In the rows, zero is written as 128.
Known rows, with every way that one mark hangs from another:
j_221[j_500 j_876[j_168]]: | 161 | 172 | 129 | 112 | 108 | 149 | 123 | 163 |  95 | 101 | 140 | 135 | 135 | 112 | 160 | 132 | 109 | 165 | 116 | 129 | 145 | 116 | 150 |  65 |
j_168[j_93[j_679 j_780]]: | 104 |  85 | 149 | 142 | 125 | 111 | 116 | 115 | 136 | 143 | 137 | 105 |  93 | 123 | 137 | 111 | 140 | 108 | 130 | 135 |  98 | 139 | 107 | 127 |
j_789[j_221[j_500 j_876] j_780]: | 146 | 184 | 111 | 119 |  96 | 141 | 105 | 180 | 112 |  82 | 135 | 139 | 145 |  97 | 162 | 102 | 116 | 135 |  73 | 114 | 164 | 127 | 103 |  90 |
j_500[j_168[j_93] j_221[j_789]]: | 159 | 142 |  97 | 136 | 117 | 139 | 157 | 119 |  94 |  91 | 138 | 177 | 115 | 129 | 181 | 133 | 147 | 146 | 142 | 124 | 127 | 118 | 109 | 125 |
j_168[j_93[j_679] j_876]: | 107 | 100 | 124 | 148 | 125 | 117 | 126 | 102 | 132 | 150 | 154 | 110 | 103 |  97 | 143 | 143 | 156 | 122 | 156 | 158 | 131 | 137 | 109 |  96 |
j_93[j_679 j_780]: |  89 |  92 | 150 | 136 | 133 | 119 | 119 | 119 | 132 | 151 | 122 |  88 | 109 | 133 | 105 | 122 | 126 |  97 | 111 | 132 | 111 | 156 | 128 | 120 |
j_876[j_168 j_221[j_500 j_789[j_780]]]: | 155 | 196 | 113 | 128 | 104 | 167 | 167 | 155 |  65 |  78 | 122 | 153 | 144 | 149 | 174 | 107 | 121 | 154 | 137 |  94 | 137 | 133 | 119 |  83 |
j_876[j_168[j_93[j_780]] j_221[j_500]]: | 152 | 164 | 131 | 149 | 101 | 159 | 156 | 144 |  78 | 112 | 130 | 148 | 127 | 141 | 167 |  99 | 123 | 145 | 151 | 110 | 119 | 122 | 117 |  86 |
j_221[j_500 j_789 j_876[j_168[j_93]]]: | 166 | 179 | 133 |  97 | 115 | 155 | 124 | 163 |  85 |  68 | 142 | 141 | 108 | 114 | 190 | 129 | 118 | 172 | 111 | 114 | 126 | 119 | 129 |  75 |
j_221[j_876[j_168]]: | 151 | 153 | 142 | 129 | 120 | 136 | 121 | 146 | 114 | 121 | 143 | 141 | 136 | 128 | 151 | 122 | 113 | 146 | 103 | 127 | 136 | 130 | 140 |  99 |
j_93[j_679]: | 110 | 101 | 131 | 151 | 119 | 113 | 143 | 108 | 132 | 148 | 130 | 107 | 123 | 130 | 113 | 133 | 130 | 118 | 137 | 143 | 117 | 136 | 143 | 125 |
j_168[j_876[j_221]]: | 120 | 145 | 114 | 140 | 124 | 150 | 135 | 125 | 107 | 122 | 134 | 130 | 136 | 107 | 135 | 144 | 138 | 128 | 145 | 137 | 161 | 131 | 112 | 100 |
j_500[j_168[j_876] j_221[j_789]]: | 149 | 159 |  84 | 126 | 127 | 154 | 157 | 120 |  86 |  97 | 137 | 168 | 131 | 117 | 165 | 156 | 146 | 145 | 138 | 133 | 158 | 131 | 116 |  98 |
j_500[j_168[j_93[j_679 j_780] j_876]]: | 124 | 123 | 107 | 135 | 120 | 117 | 130 |  99 | 110 | 150 | 136 | 128 | 102 | 119 | 143 | 136 | 153 | 128 | 135 | 149 | 146 | 154 | 118 | 108 |
j_221[j_500 j_876[j_168[j_93[j_679]]]]: | 157 | 154 | 131 | 125 | 103 | 140 | 124 | 153 |  98 | 108 | 147 | 130 | 123 | 109 | 167 | 128 | 117 | 162 | 125 | 135 | 132 | 115 | 145 |  66 |
j_789[j_221]: | 149 | 148 | 121 | 153 | 114 | 140 | 137 | 139 | 132 | 132 | 129 | 145 | 135 | 117 | 133 | 110 | 119 | 128 | 105 | 123 | 129 | 123 | 114 | 134 |
j_221[j_789 j_876[j_168]]: | 155 | 167 | 142 | 109 | 129 | 145 | 126 | 151 | 103 |  89 | 138 | 144 | 118 | 133 | 170 | 123 | 113 | 152 |  93 | 110 | 126 | 137 | 130 | 107 |
j_789[j_221[j_500] j_780]: | 140 | 178 | 101 | 124 | 100 | 140 | 120 | 168 | 114 |  96 | 129 | 136 | 145 | 107 | 151 | 100 | 124 | 130 |  93 | 113 | 153 | 132 | 100 |  96 |
j_876[j_168[j_93[j_780]] j_221]: | 144 | 150 | 141 | 162 | 110 | 150 | 154 | 133 |  91 | 126 | 131 | 152 | 127 | 152 | 162 |  91 | 126 | 131 | 143 | 109 | 112 | 131 | 110 | 110 |
j_221[j_789[j_780] j_876]: | 127 | 162 | 136 |  89 | 128 | 132 |  99 | 162 | 112 |  61 | 133 | 131 | 118 | 117 | 172 | 120 | 123 | 136 |  75 | 104 | 145 | 142 | 107 | 118 |
j_500[j_168[j_93]]: | 152 | 134 | 104 | 135 | 111 | 116 | 140 | 106 | 112 | 131 | 131 | 153 | 111 | 133 | 154 | 124 | 144 | 143 | 137 | 138 | 134 | 131 | 124 | 136 |
j_500[j_168[j_93] j_221[j_789 j_876]]: | 165 | 146 | 107 | 133 | 113 | 141 | 143 | 132 |  91 |  77 | 145 | 179 | 113 | 117 | 190 | 134 | 138 | 151 | 122 | 125 | 135 | 114 | 111 | 117 |
j_168[j_93[j_679] j_876[j_221]]: | 109 | 108 | 121 | 166 | 112 | 130 | 140 | 105 | 115 | 134 | 147 | 120 | 112 | 100 | 149 | 135 | 152 | 123 | 164 | 150 | 136 | 128 | 102 | 102 |

Rows:
| 139 | 132 | 153 | 136 | 119 | 128 | 115 | 140 | 116 | 127 | 147 | 129 | 118 | 125 | 155 | 114 | 118 | 135 | 105 | 131 | 121 | 134 | 130 | 100 | -> j_221[j_876[j_168[j_93[j_679 j_780]]]]
| 120 | 152 | 113 | 130 | 129 | 155 | 138 | 127 | 103 | 105 | 131 | 132 | 127 | 109 | 145 | 145 | 138 | 131 | 139 | 127 | 156 | 135 | 106 | 104 | -> j_168[j_876[j_221[j_789]]]
| 144 | 172 | 139 | 102 | 123 | 135 | 110 | 160 | 101 |  73 | 144 | 144 | 115 | 130 | 191 | 106 | 125 | 145 |  86 | 102 | 130 | 146 | 104 | 101 | -> j_221[j_789[j_780] j_876[j_168[j_93]]]
| 144 | 163 |  90 | 130 | 116 | 142 | 152 | 111 |  90 | 117 | 123 | 152 | 126 | 126 | 147 | 143 | 141 | 144 | 135 | 133 | 168 | 144 | 123 | 114 | -> j_500[j_168[j_876[j_221[j_789]]]]
| 150 | 137 | 131 | 149 | 119 | 147 | 134 | 148 | 107 | 104 | 154 | 161 | 142 | 116 | 166 | 126 | 123 | 139 | 129 | 128 | 126 | 106 | 121 |  94 | -> j_500[j_221[j_876[j_168[j_93]]]]
| 156 | 162 | 139 | 111 | 109 | 146 | 111 | 163 |  97 | 103 | 144 | 131 | 120 | 108 | 169 | 122 | 114 | 158 | 113 | 127 | 134 | 119 | 134 |  65 | -> j_221[j_500 j_876[j_168[j_93[j_780]]]]
| 120 | 168 | 104 | 116 | 121 | 158 | 133 | 143 |  92 |  88 | 130 | 128 | 131 | 102 | 153 | 144 | 139 | 137 | 138 | 124 | 167 | 134 | 102 |  83 | -> j_168[j_876[j_221[j_500 j_789[j_780]]]]
| 162 | 167 | 107 | 104 | 100 | 141 | 119 | 151 |  93 |  92 | 130 | 140 | 125 | 104 | 157 | 143 | 119 | 165 | 111 | 136 | 162 | 116 | 148 |  84 | -> j_221[j_500[j_168] j_876]
| 106 | 121 | 134 | 139 | 127 | 142 | 112 | 125 | 113 | 122 | 142 | 123 | 103 | 100 | 155 | 122 | 148 | 114 | 140 | 133 | 140 | 136 |  80 | 101 | -> j_168[j_93[j_780] j_876[j_221]]
| 152 | 145 | 144 | 134 | 117 | 131 | 117 | 142 | 115 | 120 | 149 | 144 | 125 | 124 | 163 | 116 | 120 | 146 | 112 | 129 | 127 | 125 | 131 | 102 | -> j_221[j_876[j_168[j_93]]]
| 149 | 157 | 153 | 108 | 132 | 141 | 114 | 151 | 105 |  90 | 142 | 141 | 102 | 130 | 179 | 113 | 118 | 145 |  91 | 108 | 116 | 139 | 114 | 108 | -> j_221[j_789 j_876[j_168[j_93[j_780]]]]
| 142 | 152 | 100 | 109 | 113 | 140 | 126 | 131 |  96 | 117 | 131 | 130 | 110 | 105 | 153 | 142 | 141 | 150 | 141 | 140 | 154 | 129 | 126 |  80 | -> j_221[j_500[j_168[j_93[j_780] j_876]]]
| 153 | 172 |  94 |  93 | 119 | 148 | 140 | 130 |  85 |  83 | 128 | 138 |  99 | 110 | 175 | 149 | 144 | 165 | 139 | 126 | 146 | 130 | 120 |  90 | -> j_221[j_500[j_168[j_93 j_876]] j_789]
| 122 | 127 | 119 | 150 | 117 | 139 | 130 | 117 | 112 | 120 | 147 | 135 | 114 |  98 | 159 | 132 | 150 | 129 | 158 | 140 | 144 | 122 |  92 | 104 | -> j_168[j_93 j_876[j_221]]
| 148 | 137 | 108 | 131 | 125 | 141 | 145 | 124 |  93 |  92 | 135 | 168 | 108 | 130 | 176 | 126 | 144 | 135 | 128 | 119 | 124 | 128 | 101 | 122 | -> j_500[j_168[j_93[j_780]] j_221[j_789]]
| 154 | 195 | 103 |  72 | 107 | 143 | 111 | 168 |  79 |  45 | 126 | 140 | 117 | 109 | 185 | 133 | 124 | 165 |  85 | 111 | 167 | 136 | 124 |  84 | -> j_221[j_500[j_168] j_789[j_780] j_876]
| 164 | 190 | 116 | 137 | 105 | 171 | 175 | 147 |  67 |  89 | 122 | 155 | 138 | 149 | 168 | 116 | 117 | 159 | 146 | 102 | 127 | 124 | 130 |  90 | -> j_876[j_168 j_221[j_500 j_789]]
| 139 | 138 | 143 | 137 | 130 | 132 | 133 | 129 | 114 | 147 | 142 | 138 | 117 | 148 | 154 | 102 | 131 | 133 | 132 | 120 | 106 | 143 | 120 | 103 | -> j_876[j_168[j_93[j_780]]]
| 142 | 140 | 129 | 127 | 129 | 153 | 130 | 153 | 108 |  73 | 142 | 154 | 131 | 111 | 166 | 138 | 123 | 136 | 114 | 117 | 128 | 110 | 115 | 111 | -> j_500[j_221[j_789 j_876]]
| 149 | 136 |  87 | 148 | 117 | 138 | 150 | 111 |  97 | 118 | 151 | 171 | 127 | 108 | 170 | 146 | 155 | 142 | 156 | 147 | 153 | 120 | 110 |  95 | -> j_500[j_168[j_93 j_876] j_221]
| 141 | 166 | 116 | 127 | 107 | 162 | 152 | 146 |  86 |  70 | 113 | 141 | 126 | 125 | 154 | 128 | 122 | 145 | 140 | 106 | 134 | 113 | 118 | 117 | -> j_876[j_221[j_500 j_789]]
| 142 | 179 | 136 |  96 | 127 | 140 | 114 | 164 |  98 |  74 | 138 | 142 | 126 | 134 | 180 | 112 | 119 | 145 |  80 | 100 | 139 | 149 | 115 |  98 | -> j_221[j_789[j_780] j_876[j_168]]
| 133 | 147 | 126 | 118 | 127 | 147 | 122 | 161 | 105 |  62 | 142 | 152 | 136 | 111 | 173 | 129 | 126 | 131 | 103 | 110 | 139 | 117 | 105 | 104 | -> j_500[j_221[j_789[j_780] j_876]]
| 146 | 187 |  89 |  79 | 114 | 142 | 134 | 149 |  80 |  65 | 117 | 137 | 117 | 126 | 170 | 132 | 137 | 157 | 114 | 108 | 152 | 142 | 120 |  95 | -> j_221[j_500[j_168] j_789[j_780]]
| 150 | 158 | 103 | 144 |  92 | 149 | 154 | 134 |  85 |  95 | 118 | 152 | 129 | 124 | 154 | 124 | 129 | 148 | 151 | 122 | 144 | 109 | 124 | 114 | -> j_876[j_221[j_500[j_168[j_93]]]]
| 144 | 140 |  97 | 131 | 118 | 124 | 135 | 102 | 108 | 137 | 140 | 148 | 112 | 117 | 154 | 138 | 153 | 142 | 143 | 147 | 155 | 141 | 118 | 111 | -> j_500[j_168[j_93 j_876]]
| 155 | 165 |  96 | 118 | 113 | 144 | 137 | 146 |  84 |  67 | 136 | 174 | 134 | 123 | 181 | 133 | 133 | 146 | 103 | 116 | 158 | 128 | 114 | 108 | -> j_500[j_168 j_221[j_789[j_780] j_876]]
| 168 | 170 |  97 | 141 | 100 | 147 | 144 | 142 | 109 | 121 | 124 | 151 | 134 | 114 | 141 | 119 | 120 | 148 | 111 | 128 | 144 | 118 | 126 | 110 | -> j_789[j_221[j_500[j_168]]]
| 145 | 141 | 152 | 128 | 121 | 133 | 111 | 146 | 115 | 122 | 146 | 138 | 119 | 126 | 161 | 111 | 118 | 139 | 102 | 125 | 124 | 133 | 125 |  99 | -> j_221[j_876[j_168[j_93[j_780]]]]
